Known rows, with every way that one mark hangs from another:
nugi{numezam}: [ -3 -18 -17  17   3   3 -21   2   3  17 -20  -2  -7 -13 -10  -5 -16  -5
  -2   0  15  -9]
bedor{kuvak{biguf} nugi{numezam sesivik}}: [ 20 -38   6  41   0   3 -51  31   1   7 -32  25 -42  -8 -36 -11   4  -9
   4 -26 -37  -9]
nugi{bedor numezam{kuvak} sesivik}: [-44 -30 -34 -16  10   7 -32   4  10  39  -5  10  -9 -10 -10 -37 -48 -20
  36   7  20  -4]
bedor{kuvak nugi{sesivik}}: [ 13 -26  11  16   0 -11 -39  18  17  11  -5  -1 -44  -3 -22  -3   9  -1
  -2 -25 -20  -2]
vana{nugi}: [ -2  -7 -10   5   7  13 -14  -7   1 -15  11  -9 -25  -8  -6  12   2  11
  -8 -17  27   5]
bedor{kuvak nugi{numezam sesivik}}: [  7 -38   4  31  -4  -2 -56  23   8  24 -25   6 -39  -6 -28 -11   0 -10
   4 -18 -23 -15]
nugi{numezam{kuvak{bedor biguf}} sesivik}: [-29 -15 -25  19  13  13  -5  14   4  -1 -18  34   5 -24 -23 -35 -24  13
  24   4  -4   5]
kuvak{sesivik}: [  1 -10  -9   2  18  11  -2  -1  12  -2   6   7   2 -21 -22   2  14  19
   0  -9   2   1]
biguf{kuvak vedu}: [  0 -22 -12  -2  11 -10 -32   6  13  28  14  13 -27 -15 -18   7 -14 -22
  16 -25  -5   5]
numezam{kuvak{biguf}}: [  2   1 -12   0  15  14  -1   5  12 -14   3  11 -14 -15  -5 -14 -12   4
  18 -18  26  11]
vana{nugi{bedor{kuvak} numezam} vedu}: [ -1 -27 -15  15  21  31 -39  -7  -8  13  18  13 -72 -13 -29   5  -9  -3
  -7 -22  -1   1]
numezam{kuvak{bedor biguf sesivik} nugi}: [ -6  20 -11  -5  30  27  18  13   7 -46  39  42   8 -43 -24 -29  14  44
  29 -20  -7  23]
numezam{kuvak{biguf sesivik}}: [  0  -2  -9   1  25  31   2   6  11 -20   9  27  -1 -26 -24 -14   8  19
  24 -20  10  11]
numezam{nugi{bedor{kuvak} sesivik}}: [-10 -17 -14 -25  23 -11 -30  16   3  17  35  10 -31 -18 -18 -21 -16   5
  15  -9 -21   6]
numezam{kuvak{bedor biguf} nugi{sesivik}}: [-27  11 -22  -8  17   5   9  15   6 -28  27  32   2 -33  -9 -40 -15  35
  37  -8  -4  23]
bedor{nugi{numezam sesivik}}: [-12 -31 -12  27 -13  -8 -41  13  12  19 -29   3 -21  -3 -12 -16 -12 -13
  13  -8  -2 -12]
numezam{kuvak}: [-12   0 -14 -11  11  10  -7  -4  17   4   9  -9 -12 -13   3 -14 -17   3
  17  -9  40   7]
beka{numezam{kuvak nugi}}: [-19  28 -29 -18  18   1 -13   4  12 -17  33  -4  -6 -23  20 -16  -8  20
  31  -8  49  19]
numezam{kuvak nugi}: [-17  15 -17 -22  12  12  -9   2  10  -9  34  -4 -10 -25  12 -28 -16  15
  33 -15  37  13]
biguf{kuvak}: [  3 -11 -11  -4  10   1 -19  -4  18  21   4  -3 -27 -15 -14   7   3 -11
  -4 -21   7   9]
vana{nugi{bedor}}: [ -4 -15 -16 -13  15   5 -17  -7   4  -5  24  -4 -35  -3 -11   8 -11  -8
  -6 -16  24   6]
vana{nugi{bedor numezam sesivik} vedu}: [-43 -33 -41   9   9  19 -29 -13  -5  20   7  17 -47  -9 -18 -10 -29  -1
  14  -4   8   1]
beka{numezam}: [  0   4 -23   5  15 -17  -9   1  14  -4   0  -9  -9  -8   2  14   1   8
  -9   1  31   6]
biguf{kuvak{bedor{nugi} sesivik} vedu}: [ 11 -19   5  17  13  -5 -26  18  26   0  25  38 -28 -22 -46   7  24  -9
  14 -42 -38   7]
beka{numezam{kuvak nugi{sesivik}}}: [-44  16 -37 -21  15  -5 -18   7  10  -5  24   3   0 -22  17 -28 -17  26
  43   1  37  17]
kuvak{bedor biguf sesivik}: [ 14  -3  -6  19  28   9  22  10  10 -33   7  37   7 -29 -40   1  24  33
  -9 -11 -25  11]

Rows:
[ 12 -22  -9  15  23   3 -10  17   1 -13  11  44   0 -22 -36   4   3  10
  22 -23 -22   3] => kuvak{biguf{vedu} sesivik}
[-10 -27  -5  14   2 -26 -33  19  24  18  11  29 -33 -12 -31  -4  -5 -18
  21 -29 -35   6] => biguf{kuvak{bedor{nugi{sesivik}}} vedu}
[ -2   9 -22   5  31  19  -2   8  13 -28   8  28   3 -24 -16  -3  17  23
  21 -14  21  17] => beka{numezam{kuvak{biguf sesivik}}}
[  2 -24  -9  43  -3  -8 -17  24   9 -12 -29  32 -15 -13 -31 -17  -2   0
   3 -12 -30  -4] => kuvak{bedor{nugi{numezam sesivik}} biguf}
[ -6 -19 -25  -1  21  16 -21  10   5   9  -5  23 -20 -14 -16 -27 -34 -26
  24 -10  19   2] => nugi{bedor numezam{kuvak{biguf}}}
[ -6 -33 -10 -14  22 -13 -28  11  10  31  10   5 -32  -6 -27  -6 -17  -7
  -2  -4 -18   1] => nugi{bedor{kuvak} sesivik}
[ 35 -18  20  19  14  11 -31  16  18  -7   8   8 -38 -14 -38   8  37   8
  -8 -36 -23  -3] => bedor{kuvak{sesivik} nugi}
[-22   5 -22 -37  29  21  -8   3  13  -6  52  18  -7 -31 -11 -31  -8  11
  41 -16  17  14] => numezam{kuvak{sesivik} nugi{bedor}}
[-34 -15 -28  11   4  17  -8 -19   1  -2  15   5 -41 -10  -5   2  -7  28
   7 -11  14  11] => vana{nugi{sesivik} vedu}
[ -3  -4 -11   8  22  -3   3  17  10 -18  20  38  -6 -22 -20 -14 -23   5
  29 -19   0  14] => numezam{kuvak{bedor biguf{vedu}}}
[ 30  -4   7  32  16   5   8  19  19 -43   5  35 -16 -21 -41   0  35  19
  -8 -31 -29   8] => kuvak{bedor{nugi} biguf sesivik}
[ 27  -8  -2 -12  40  14 -15  22  -2 -19  42  40 -28 -32 -42 -10  19  16
   9 -31 -37  12] => numezam{nugi{bedor{kuvak{biguf sesivik}}}}
[ 15 -17   4  16   4 -20 -28  17  26   7  19  22 -41 -14 -27   6   3 -24
   8 -39 -22   7] => biguf{kuvak{bedor{nugi}} vedu}
[ 18  -6   4  14   3  -8 -15   7  31  -1   8   6 -41 -13 -24   5  18 -13
 -13 -33 -11  11] => biguf{kuvak{bedor{nugi}}}
[ 15   3   5  19  18  20   6  16  25 -42  13  35 -16 -23 -33 -17  25  16
  16 -35  -8  14] => numezam{kuvak{bedor{nugi} biguf sesivik}}
[ 45 -29  21  32  19   4 -39  35   7 -16  13  45 -39 -18 -51   9  27  -1
  15 -50 -49  -1] => bedor{kuvak{biguf{vedu} sesivik} nugi}
[-18  13 -14 -22  20  28  -6   2  10 -16  39  13   3 -35  -6 -27   5  30
  39 -17  21  12] => numezam{kuvak{sesivik} nugi}
[-29 -12 -30 -29  15 -17 -15   6   7  10  30   7 -13 -15  -4 -25 -28   3
  24   1   0   8] => numezam{nugi{bedor sesivik}}
[ 42 -29  17  44  14  24 -42  29   2 -11 -17  35 -36 -19 -51   0  35  -1
  -3 -38 -41  -9] => bedor{kuvak{biguf sesivik} nugi{numezam}}
[-30 -30 -33  -4  15  12 -26  12   4  21 -13  29 -12 -12 -20 -37 -43 -19
  35  -2   6   2] => nugi{bedor numezam{kuvak{biguf}} sesivik}
[ -5 -17  -8   5  25   0 -11  10  17   9  27  40  -7 -31 -46   6  13   6
  12 -23 -34   9] => biguf{kuvak{bedor sesivik} vedu}
[ -2 -25 -10  -1  21   6 -30   6  13  23  20  30 -14 -24 -35   8   8  -6
  22 -28 -21   4] => biguf{kuvak{sesivik} vedu}
[-43  -3 -32 -42  16  -1 -17   5  12  12  39   8 -13 -18   4 -43 -39   2
  48  -4  21  13] => numezam{kuvak nugi{bedor sesivik}}
[-22  25 -26 -17  28  16 -10   5  11 -24  39  12   6 -33   1 -15  13  36
  37 -11  33  17] => beka{numezam{kuvak{sesivik} nugi}}
[-15   5  -9  -4  25  21  15  -1  21 -15  21  17   9 -29 -25 -16  10  30
  12  -7  10  11] => numezam{kuvak{bedor sesivik}}
